Each row comes from the steps of one path. Every step used is in the known rows, and no mark comes twice. Write the path behind each row, first mark first.
Known rows:
G, N, Z: [ 0.07 -0.17  0.20 -0.45  0.09 -0.03  0.00  0.19 -0.13  0.24  0.07  0.27
 -0.60  0.01  0.13  0.10 -0.17 -0.08  0.18  0.11  0.01  0.07  0.36 -0.11
  0.25  0.08 -0.19  0.07  0.30 -0.29]
W, F, G, N, C, J: [ 0.10 -0.09  0.35 -0.83 -0.21  0.11 -0.07  0.38 -0.14  0.10  0.14  0.06
 -0.40 -0.06  0.01  0.26 -0.40 -0.05  0.15  0.08  0.00  0.11  0.07 -0.03
  0.41  0.18 -0.19  0.08  0.51 -0.17]
Z, F, G: [ 0.06 -0.24  0.25 -0.38 -0.20  0.17  0.04  0.47 -0.19  0.39  0.27  0.06
 -0.39 -0.01 -0.01  0.11 -0.44  0.21 -0.02  0.03 -0.02  0.02  0.19  0.11
  0.26  0.21 -0.18 -0.07  0.33  0.18]
J, X: [-0.15 -0.28  0.35 -0.34 -0.04  0.14  0.04  0.27 -0.12  0.18  0.22  0.30
 -0.60 -0.18  0.09 -0.15 -0.09 -0.09  0.20  0.20 -0.11  0.24  0.33 -0.19
  0.12 -0.19 -0.26  0.03  0.15 -0.30]
N, W, F: [-0.05 -0.15  0.52 -0.46 -0.08  0.11 -0.01  0.23  0.03  0.10  0.11  0.19
 -0.49  0.05  0.44  0.02 -0.16  0.12  0.16  0.25 -0.13 -0.12  0.42 -0.14
  0.50 -0.02  0.07  0.03  0.16 -0.10]
G, N, W, F: [-0.01 -0.06  0.47 -0.42 -0.05  0.01 -0.05  0.15  0.05  0.10  0.08  0.19
 -0.47  0.09  0.37  0.11 -0.15  0.12  0.19  0.20 -0.13 -0.20  0.32 -0.06
  0.48  0.09  0.07  0.05  0.23 -0.21]
C, N, W, V: [-0.11 -0.08  0.42 -0.24 -0.15 -0.04  0.01  0.32 -0.06  0.08  0.44  0.28
 -0.36 -0.14  0.45  0.02 -0.07  0.19  0.11  0.35  0.06 -0.16  0.53 -0.23
  0.33 -0.16 -0.11  0.06  0.16 -0.27]
D, Z, F, C, N, G: [ 0.18  0.00 -0.01 -0.54 -0.09  0.06  0.34  0.32 -0.14  0.18  0.09  0.15
 -0.20  0.08  0.16  0.46 -0.42  0.17  0.00  0.02  0.11 -0.02  0.22  0.01
  0.36  0.41 -0.05  0.03  0.45  0.11]
C, D, Z, F, G, N: [ 0.19  0.01  0.07 -0.39 -0.02 -0.05  0.11  0.28 -0.16  0.29  0.10  0.18
 -0.32  0.04  0.02  0.35 -0.39  0.17  0.01 -0.04  0.10 -0.11  0.12  0.15
  0.23  0.42 -0.17  0.03  0.42 -0.08]
D, Z, F, G, N, W, V: [-0.04 -0.10  0.34 -0.30 -0.17 -0.14 -0.01  0.30 -0.09  0.31  0.41  0.21
 -0.37  0.00  0.24  0.22 -0.25  0.19  0.12  0.21  0.16 -0.15  0.37 -0.07
  0.31  0.11 -0.26  0.09  0.25 -0.09]
W, V: [-0.10 -0.23  0.47 -0.31 -0.18  0.08 -0.13  0.47 -0.10  0.20  0.50  0.20
 -0.60 -0.18  0.29 -0.22 -0.06  0.04  0.14  0.27  0.06  0.04  0.48 -0.20
  0.36 -0.26 -0.23 -0.05  0.28 -0.23]
C, F, G, N, W, V: [-0.02  0.01  0.38 -0.21 -0.13 -0.17 -0.05  0.29 -0.08  0.14  0.48  0.17
 -0.26 -0.07  0.31  0.19 -0.16  0.27  0.15  0.21  0.12 -0.21  0.37 -0.05
  0.28  0.01 -0.17  0.04  0.23 -0.24]
D, Z, F, G, N, W: [ 0.04 -0.09  0.24 -0.33 -0.11 -0.09  0.05  0.15 -0.07  0.32  0.22  0.21
 -0.35  0.09  0.16  0.35 -0.35  0.17  0.09  0.12  0.03 -0.14  0.23  0.05
  0.22  0.28 -0.16  0.14  0.20 -0.12]
C, J, X: [-0.12 -0.35  0.39 -0.57 -0.09  0.14 -0.02  0.35 -0.14  0.14  0.21  0.29
 -0.63 -0.25  0.00 -0.12 -0.19 -0.18  0.20  0.24  0.02  0.38  0.27 -0.24
  0.09 -0.20 -0.34  0.04  0.21 -0.29]
Z, F, G, N, C, D, W: [ 0.07  0.18  0.17 -0.36 -0.19  0.07  0.24  0.14 -0.13  0.15  0.28  0.20
 -0.11 -0.01  0.23  0.40 -0.30  0.32  0.04  0.11 -0.04 -0.29  0.14 -0.02
  0.29  0.32 -0.12  0.17  0.21 -0.20]
Z, F, C, N: [ 0.07  0.05 -0.01 -0.47 -0.16  0.17  0.25  0.32 -0.23  0.13  0.09  0.19
 -0.24 -0.03  0.20  0.16 -0.31  0.16  0.02  0.05 -0.16 -0.09  0.13 -0.08
  0.38  0.29 -0.07  0.05  0.35 -0.17]
X, V: [-0.18 -0.36  0.30 -0.26 -0.01  0.09  0.06  0.38 -0.21  0.08  0.34  0.17
 -0.68 -0.01  0.38 -0.23 -0.10 -0.09  0.16  0.12 -0.12  0.08  0.46 -0.16
  0.27 -0.26 -0.14 -0.04  0.31 -0.40]
D, W, V, X: [-0.22 -0.15  0.49 -0.08 -0.22  0.07 -0.18  0.35 -0.08  0.14  0.58  0.30
 -0.67 -0.23  0.46 -0.31  0.03  0.14  0.11  0.35  0.11  0.00  0.56 -0.34
  0.33 -0.37 -0.21  0.05  0.31 -0.22]
Z, F: [ 0.00 -0.24  0.23 -0.39 -0.20  0.24  0.05  0.41 -0.17  0.41  0.21  0.20
 -0.53 -0.01  0.12 -0.13 -0.29  0.07  0.01  0.07 -0.12  0.06  0.24 -0.08
  0.29  0.08 -0.13 -0.08  0.28  0.00]
D, G, N, W, F: [ 0.03 -0.06  0.46 -0.44 -0.05 -0.02 -0.01  0.19  0.09  0.06  0.09  0.14
 -0.42  0.11  0.33  0.27 -0.21  0.18  0.16  0.16 -0.03 -0.22  0.34  0.00
  0.47  0.16  0.06  0.03  0.28 -0.10]
F, C, D, G, N: [ 0.20  0.09  0.12 -0.38 -0.07 -0.03  0.10  0.25 -0.06  0.07  0.23  0.11
 -0.28 -0.03  0.13  0.41 -0.24  0.20  0.10 -0.02  0.07 -0.15  0.16  0.11
  0.27  0.31 -0.15  0.05  0.46 -0.31]
J, X, V: [-0.29 -0.39  0.29 -0.24  0.06  0.05  0.15  0.31 -0.22  0.05  0.27  0.25
 -0.66 -0.07  0.27 -0.20 -0.07 -0.15  0.22  0.15 -0.14  0.19  0.43 -0.22
  0.12 -0.30 -0.25  0.01  0.23 -0.44]
V, X: [-0.11 -0.23  0.36 -0.17 -0.14  0.18 -0.17  0.36 -0.12  0.20  0.35  0.27
 -0.73 -0.20  0.34 -0.34 -0.05  0.01  0.08  0.18 -0.02  0.17  0.46 -0.24
  0.27 -0.28 -0.12  0.00  0.39 -0.21]
C, F, G, N, Z: [ 0.17 -0.04  0.10 -0.46  0.15 -0.12  0.10  0.23 -0.18  0.19  0.04  0.19
 -0.37  0.04  0.06  0.33 -0.32  0.07  0.12  0.03  0.11  0.00  0.29  0.01
  0.21  0.25 -0.16  0.04  0.34 -0.14]
D, W, F, C, J, X, V: [-0.26 -0.29  0.33 -0.53 -0.01  0.04  0.20  0.27 -0.19 -0.08  0.22  0.20
 -0.56 -0.03  0.29 -0.01 -0.19 -0.12  0.27  0.22 -0.09  0.12  0.29 -0.27
  0.29 -0.16 -0.27  0.11  0.24 -0.40]
D, Z, F: [ 0.05 -0.22  0.13 -0.52 -0.11  0.17  0.15  0.37 -0.18  0.40  0.07  0.28
 -0.59  0.04  0.15 -0.01 -0.35 -0.03  0.01  0.07  0.03  0.13  0.29 -0.14
  0.31  0.16 -0.17 -0.01  0.28  0.04]
N, Z, F, C: [ 0.06 -0.13  0.04 -0.58 -0.18  0.21  0.21  0.32 -0.27  0.38  0.14  0.15
 -0.39  0.05  0.11  0.11 -0.36  0.05  0.11  0.04 -0.16  0.06  0.16 -0.12
  0.38  0.28 -0.26  0.11  0.30 -0.05]
G, F, C, N, W: [ 0.03  0.08  0.17 -0.33 -0.11 -0.02  0.14  0.09 -0.07  0.08  0.23  0.21
 -0.20  0.00  0.36  0.33 -0.20  0.21  0.11  0.14 -0.12 -0.17  0.21 -0.11
  0.26  0.13 -0.05  0.19  0.20 -0.41]
F, C, N, W, V: [-0.09 -0.02  0.35 -0.30 -0.21 -0.02  0.05  0.30 -0.10  0.07  0.46  0.23
 -0.28 -0.12  0.44  0.09 -0.11  0.21  0.15  0.32  0.00 -0.18  0.43 -0.22
  0.38 -0.07 -0.16  0.13  0.18 -0.31]
W, F, C, N: [ 0.08  0.08  0.14 -0.56 -0.05  0.14  0.19  0.29 -0.13 -0.06  0.00  0.17
 -0.28 -0.01  0.33  0.18 -0.24  0.13  0.10  0.11 -0.15 -0.13  0.22 -0.10
  0.53  0.22  0.04  0.06  0.36 -0.23]
W, F, C: [ 0.04 -0.06  0.29 -0.61 -0.16  0.23  0.06  0.32 -0.11  0.11  0.14  0.07
 -0.45  0.03  0.28  0.04 -0.23  0.06  0.19  0.11 -0.21 -0.02  0.18 -0.09
  0.58  0.14 -0.08  0.06  0.34 -0.18]

Which path is each row?
[ 0.17 -0.13  0.10 -0.47 -0.06  0.09  0.22  0.42 -0.21  0.32  0.12  0.16
 -0.31  0.01  0.07  0.28 -0.48  0.20 -0.07  0.02  0.14  0.00  0.25  0.07
  0.26  0.33 -0.17  0.01  0.32  0.19]  C, D, Z, F, G
[ 0.25  0.13  0.06 -0.39 -0.04  0.04  0.22  0.24 -0.12  0.16  0.24  0.10
 -0.14 -0.04  0.24  0.40 -0.23  0.24  0.04 -0.05  0.01 -0.07  0.13  0.02
  0.24  0.24 -0.10  0.10  0.42 -0.31]  N, G, F, C, D
[ 0.00 -0.10  0.30 -0.24 -0.18 -0.03 -0.01  0.17 -0.07  0.32  0.31  0.16
 -0.32  0.06  0.15  0.27 -0.31  0.23  0.10  0.11 -0.07 -0.19  0.19  0.08
  0.21  0.23 -0.14  0.09  0.20 -0.14]  Z, F, G, N, W
[ 0.17  0.00  0.04 -0.59  0.01  0.08  0.27  0.25 -0.17  0.10  0.08  0.29
 -0.40 -0.05  0.34  0.20 -0.24  0.01  0.09  0.11  0.11  0.07  0.33 -0.17
  0.34  0.18 -0.18  0.17  0.28 -0.29]  F, C, D, Z
[ 0.22  0.00  0.19 -0.31  0.03 -0.04  0.07  0.30 -0.01  0.14  0.23  0.10
 -0.34 -0.04  0.16  0.40 -0.23  0.22 -0.02 -0.08  0.17 -0.02  0.22  0.06
  0.12  0.10 -0.08 -0.02  0.45 -0.24]  C, D, G, F
[-0.14 -0.12  0.45 -0.05 -0.20 -0.07 -0.19  0.32 -0.03  0.15  0.53  0.24
 -0.56 -0.16  0.40 -0.04 -0.03  0.19  0.11  0.25  0.18 -0.06  0.54 -0.21
  0.27 -0.22 -0.20  0.07  0.41 -0.19]  D, G, N, W, V, X
[ 0.10  0.04  0.40 -0.42  0.00 -0.05  0.09  0.17  0.09  0.01  0.05  0.17
 -0.30  0.08  0.39  0.36 -0.20  0.25  0.12  0.15  0.01 -0.29  0.35  0.00
  0.45  0.21  0.09  0.06  0.28 -0.12]  C, D, G, N, W, F
[ 0.14 -0.13  0.26 -0.31 -0.02 -0.02 -0.04  0.28 -0.01  0.31  0.31  0.07
 -0.45  0.02  0.09  0.27 -0.23  0.11  0.05 -0.05  0.07  0.09  0.19  0.07
  0.14  0.04 -0.08 -0.06  0.47 -0.17]  N, G, F
[ 0.23  0.04  0.11 -0.59  0.13 -0.08  0.22  0.19 -0.08  0.08 -0.06  0.17
 -0.32  0.09  0.17  0.49 -0.29  0.11  0.14  0.03  0.11 -0.11  0.31 -0.01
  0.38  0.37 -0.12  0.12  0.42 -0.12]  W, F, C, D, G, N, Z
[ 0.02  0.03  0.30 -0.53 -0.17  0.08  0.05  0.15 -0.06  0.11  0.16  0.10
 -0.34  0.09  0.33  0.21 -0.22  0.13  0.23  0.13 -0.23 -0.18  0.14 -0.05
  0.54  0.23 -0.07  0.15  0.28 -0.29]  G, N, W, F, C
[ 0.04 -0.26  0.15 -0.49 -0.06  0.17  0.15  0.36 -0.21  0.43  0.05  0.26
 -0.53  0.05  0.10 -0.01 -0.33  0.02  0.03  0.09 -0.04  0.10  0.34 -0.15
  0.28  0.14 -0.18 -0.01  0.26  0.08]  N, Z, F
[ 0.22  0.12  0.10 -0.67  0.06 -0.01  0.26  0.21 -0.13  0.05 -0.07  0.22
 -0.28  0.04  0.26  0.45 -0.34  0.06  0.06  0.03  0.12 -0.06  0.26 -0.04
  0.41  0.35 -0.08  0.17  0.40 -0.14]  W, F, G, N, C, D, Z
[ 0.15  0.05  0.16 -0.33  0.00 -0.08 -0.03  0.29 -0.14  0.13  0.20  0.10
 -0.31 -0.02  0.05  0.27 -0.30  0.18  0.09 -0.03  0.03 -0.09  0.12  0.15
  0.22  0.25 -0.10 -0.06  0.40 -0.24]  C, F, G, N
[ 0.14 -0.02  0.12 -0.44 -0.11  0.09  0.22  0.32 -0.11  0.09  0.23  0.10
 -0.21  0.00  0.20  0.36 -0.31  0.19  0.05  0.07  0.03 -0.04  0.25  0.03
  0.34  0.24 -0.02  0.01  0.43 -0.05]  F, C, N, G
[-0.22 -0.34  0.29 -0.56  0.01  0.06  0.17  0.35 -0.23 -0.04  0.16  0.17
 -0.59 -0.04  0.24 -0.06 -0.20 -0.19  0.26  0.15 -0.11  0.21  0.29 -0.24
  0.28 -0.16 -0.28  0.07  0.33 -0.38]  W, F, C, J, X, V
[ 0.09  0.15  0.08 -0.39 -0.08  0.02  0.30  0.07 -0.14  0.15  0.20  0.28
 -0.19  0.02  0.30  0.33 -0.23  0.26  0.10  0.16 -0.02 -0.26  0.19 -0.13
  0.31  0.33 -0.16  0.21  0.15 -0.29]  G, N, Z, F, C, D, W
[ 0.11 -0.01  0.09 -0.65  0.10  0.05  0.27  0.23 -0.17  0.03 -0.12  0.25
 -0.35  0.04  0.28  0.26 -0.27  0.04  0.12  0.14 -0.04 -0.03  0.36 -0.19
  0.46  0.23 -0.04  0.13  0.31 -0.13]  W, F, C, N, Z
[ 0.14 -0.02  0.14 -0.44 -0.15  0.07  0.06  0.25 -0.11  0.27  0.33  0.00
 -0.33  0.04  0.10  0.34 -0.27  0.12  0.12 -0.07 -0.06  0.05  0.04  0.05
  0.27  0.19 -0.18  0.06  0.47 -0.25]  N, G, F, C
[-0.08 -0.02  0.45 -0.23 -0.15  0.02  0.04  0.32 -0.06  0.07  0.54  0.28
 -0.39 -0.19  0.46 -0.03 -0.03  0.23  0.11  0.36  0.14 -0.18  0.51 -0.24
  0.34 -0.18 -0.17  0.05  0.14 -0.30]  C, D, W, V
[ 0.19  0.04  0.09 -0.67  0.05  0.08  0.29  0.25 -0.13  0.05 -0.04  0.27
 -0.39  0.01  0.39  0.24 -0.26  0.03  0.09  0.11  0.09  0.00  0.33 -0.17
  0.47  0.23 -0.08  0.15  0.30 -0.20]  W, F, C, D, Z
[ 0.16  0.05 -0.02 -0.55 -0.08  0.09  0.29  0.25 -0.22  0.32 -0.02  0.29
 -0.32  0.05  0.16  0.25 -0.36  0.05  0.00 -0.03  0.02 -0.02  0.18 -0.10
  0.30  0.38 -0.15  0.11  0.37 -0.09]  G, N, C, D, Z, F
[ 0.08 -0.02  0.14 -0.44 -0.15  0.11  0.00  0.25 -0.15  0.24  0.31  0.06
 -0.43 -0.02  0.14  0.15 -0.22  0.06  0.15 -0.04 -0.16  0.06  0.03 -0.03
  0.29  0.09 -0.22  0.09  0.39 -0.42]  G, F, C
[ 0.19  0.13  0.07 -0.39 -0.05  0.07  0.18  0.23 -0.15  0.13  0.22  0.15
 -0.22 -0.08  0.27  0.25 -0.18  0.19  0.06 -0.03 -0.06 -0.07  0.13 -0.05
  0.25  0.17 -0.13  0.12  0.36 -0.45]  G, F, C, D
[-0.09  0.00  0.35 -0.04 -0.14 -0.12 -0.13  0.31 -0.11  0.13  0.48  0.24
 -0.40 -0.16  0.39 -0.01 -0.09  0.27  0.09  0.20  0.16 -0.10  0.46 -0.17
  0.25 -0.13 -0.16  0.05  0.39 -0.18]  C, F, G, N, W, V, X
[ 0.01  0.01  0.34 -0.28 -0.09  0.10  0.14  0.17 -0.04  0.05  0.34  0.31
 -0.36 -0.12  0.43  0.06 -0.10  0.23  0.08  0.29  0.02 -0.18  0.39 -0.18
  0.27 -0.03 -0.07  0.09  0.06 -0.34]  C, D, W
[-0.02  0.12  0.37 -0.29 -0.19 -0.06  0.06  0.26 -0.10  0.08  0.52  0.18
 -0.20 -0.13  0.32  0.26 -0.14  0.30  0.12  0.25  0.12 -0.27  0.34 -0.11
  0.35  0.05 -0.22  0.13  0.26 -0.29]  F, G, N, C, D, W, V
[ 0.16  0.10  0.18 -0.53 -0.05  0.17  0.22  0.29 -0.13  0.02  0.09  0.16
 -0.24 -0.06  0.39  0.16 -0.20  0.19  0.09  0.09 -0.10 -0.13  0.25 -0.09
  0.48  0.20 -0.02  0.09  0.32 -0.25]  W, F, C, D
[ 0.00 -0.20  0.24 -0.61 -0.10  0.05  0.08  0.29 -0.13  0.18  0.24  0.15
 -0.42 -0.14 -0.09  0.24 -0.30 -0.08  0.20  0.08  0.04  0.34  0.07 -0.12
  0.08  0.02 -0.37  0.10  0.37 -0.26]  N, G, F, C, J, X
[ 0.10  0.01  0.17 -0.32 -0.07 -0.11  0.15  0.13 -0.08  0.26  0.18  0.24
 -0.23  0.07  0.23  0.43 -0.34  0.25  0.05  0.10  0.07 -0.21  0.24  0.05
  0.20  0.35 -0.13  0.16  0.20 -0.14]  C, D, Z, F, G, N, W
[ 0.27  0.07 -0.01 -0.56  0.06 -0.03  0.29  0.21 -0.13  0.16  0.09  0.21
 -0.29  0.02  0.27  0.46 -0.30  0.09  0.05 -0.01  0.20  0.05  0.24 -0.06
  0.27  0.28 -0.15  0.15  0.40 -0.22]  N, G, F, C, D, Z
[ 0.09 -0.23  0.16 -0.83 -0.22  0.21  0.09  0.43 -0.25  0.30  0.15  0.16
 -0.47 -0.05  0.02  0.10 -0.44 -0.07  0.11  0.11  0.02  0.23  0.13 -0.18
  0.34  0.18 -0.33  0.09  0.37 -0.08]  N, Z, F, C, J
[ 0.15  0.19  0.18 -0.46 -0.05  0.04  0.21  0.15 -0.07  0.02  0.10  0.18
 -0.15  0.00  0.41  0.31 -0.18  0.24  0.13  0.09 -0.11 -0.27  0.20 -0.05
  0.45  0.29 -0.01  0.17  0.28 -0.35]  G, N, W, F, C, D
[ 0.12 -0.17  0.10 -0.46 -0.03  0.07  0.21  0.40 -0.23  0.31  0.06  0.15
 -0.29  0.04  0.00  0.30 -0.49  0.21 -0.05  0.04  0.06 -0.02  0.27  0.06
  0.25  0.33 -0.14 -0.01  0.33  0.23]  C, N, Z, F, G
[ 0.13 -0.11  0.17 -0.84 -0.23  0.09  0.04  0.38 -0.23  0.25  0.13  0.13
 -0.41 -0.03 -0.07  0.32 -0.50 -0.09  0.08  0.03  0.09  0.19  0.04 -0.05
  0.30  0.29 -0.31  0.12  0.50 -0.11]  D, Z, F, G, N, C, J
[ 0.11 -0.15  0.24 -0.71 -0.20  0.12 -0.08  0.37 -0.16  0.19  0.30  0.08
 -0.50 -0.12  0.05  0.13 -0.32 -0.07  0.14  0.05  0.01  0.23  0.03 -0.11
  0.26  0.03 -0.30  0.08  0.44 -0.38]  G, F, C, J
[ 0.17  0.08  0.05 -0.59  0.03  0.02  0.23  0.18 -0.16  0.10  0.02  0.31
 -0.37 -0.03  0.29  0.29 -0.23 -0.04  0.09  0.06  0.09  0.03  0.30 -0.15
  0.31  0.21 -0.14  0.19  0.35 -0.35]  G, N, C, D, Z
[ 0.02 -0.17  0.48 -0.44 -0.09  0.07  0.00  0.32 -0.03  0.14  0.21  0.06
 -0.36  0.04  0.25  0.22 -0.34  0.24  0.09  0.18 -0.03 -0.13  0.33  0.07
  0.43  0.13 -0.01  0.02  0.23  0.10]  N, W, F, G
[ 0.10 -0.12  0.23 -0.76 -0.29  0.14 -0.02  0.40 -0.22  0.26  0.21  0.08
 -0.37 -0.07 -0.09  0.26 -0.47 -0.03  0.08  0.03  0.00  0.14  0.01 -0.02
  0.29  0.24 -0.28  0.08  0.50 -0.13]  Z, F, G, N, C, J
[-0.19 -0.32  0.20 -0.44  0.02 -0.01  0.14  0.30 -0.26  0.05  0.27  0.17
 -0.58 -0.07  0.15  0.01 -0.19 -0.19  0.23  0.05 -0.08  0.27  0.20 -0.20
  0.09 -0.19 -0.36  0.09  0.37 -0.53]  G, F, C, J, X, V
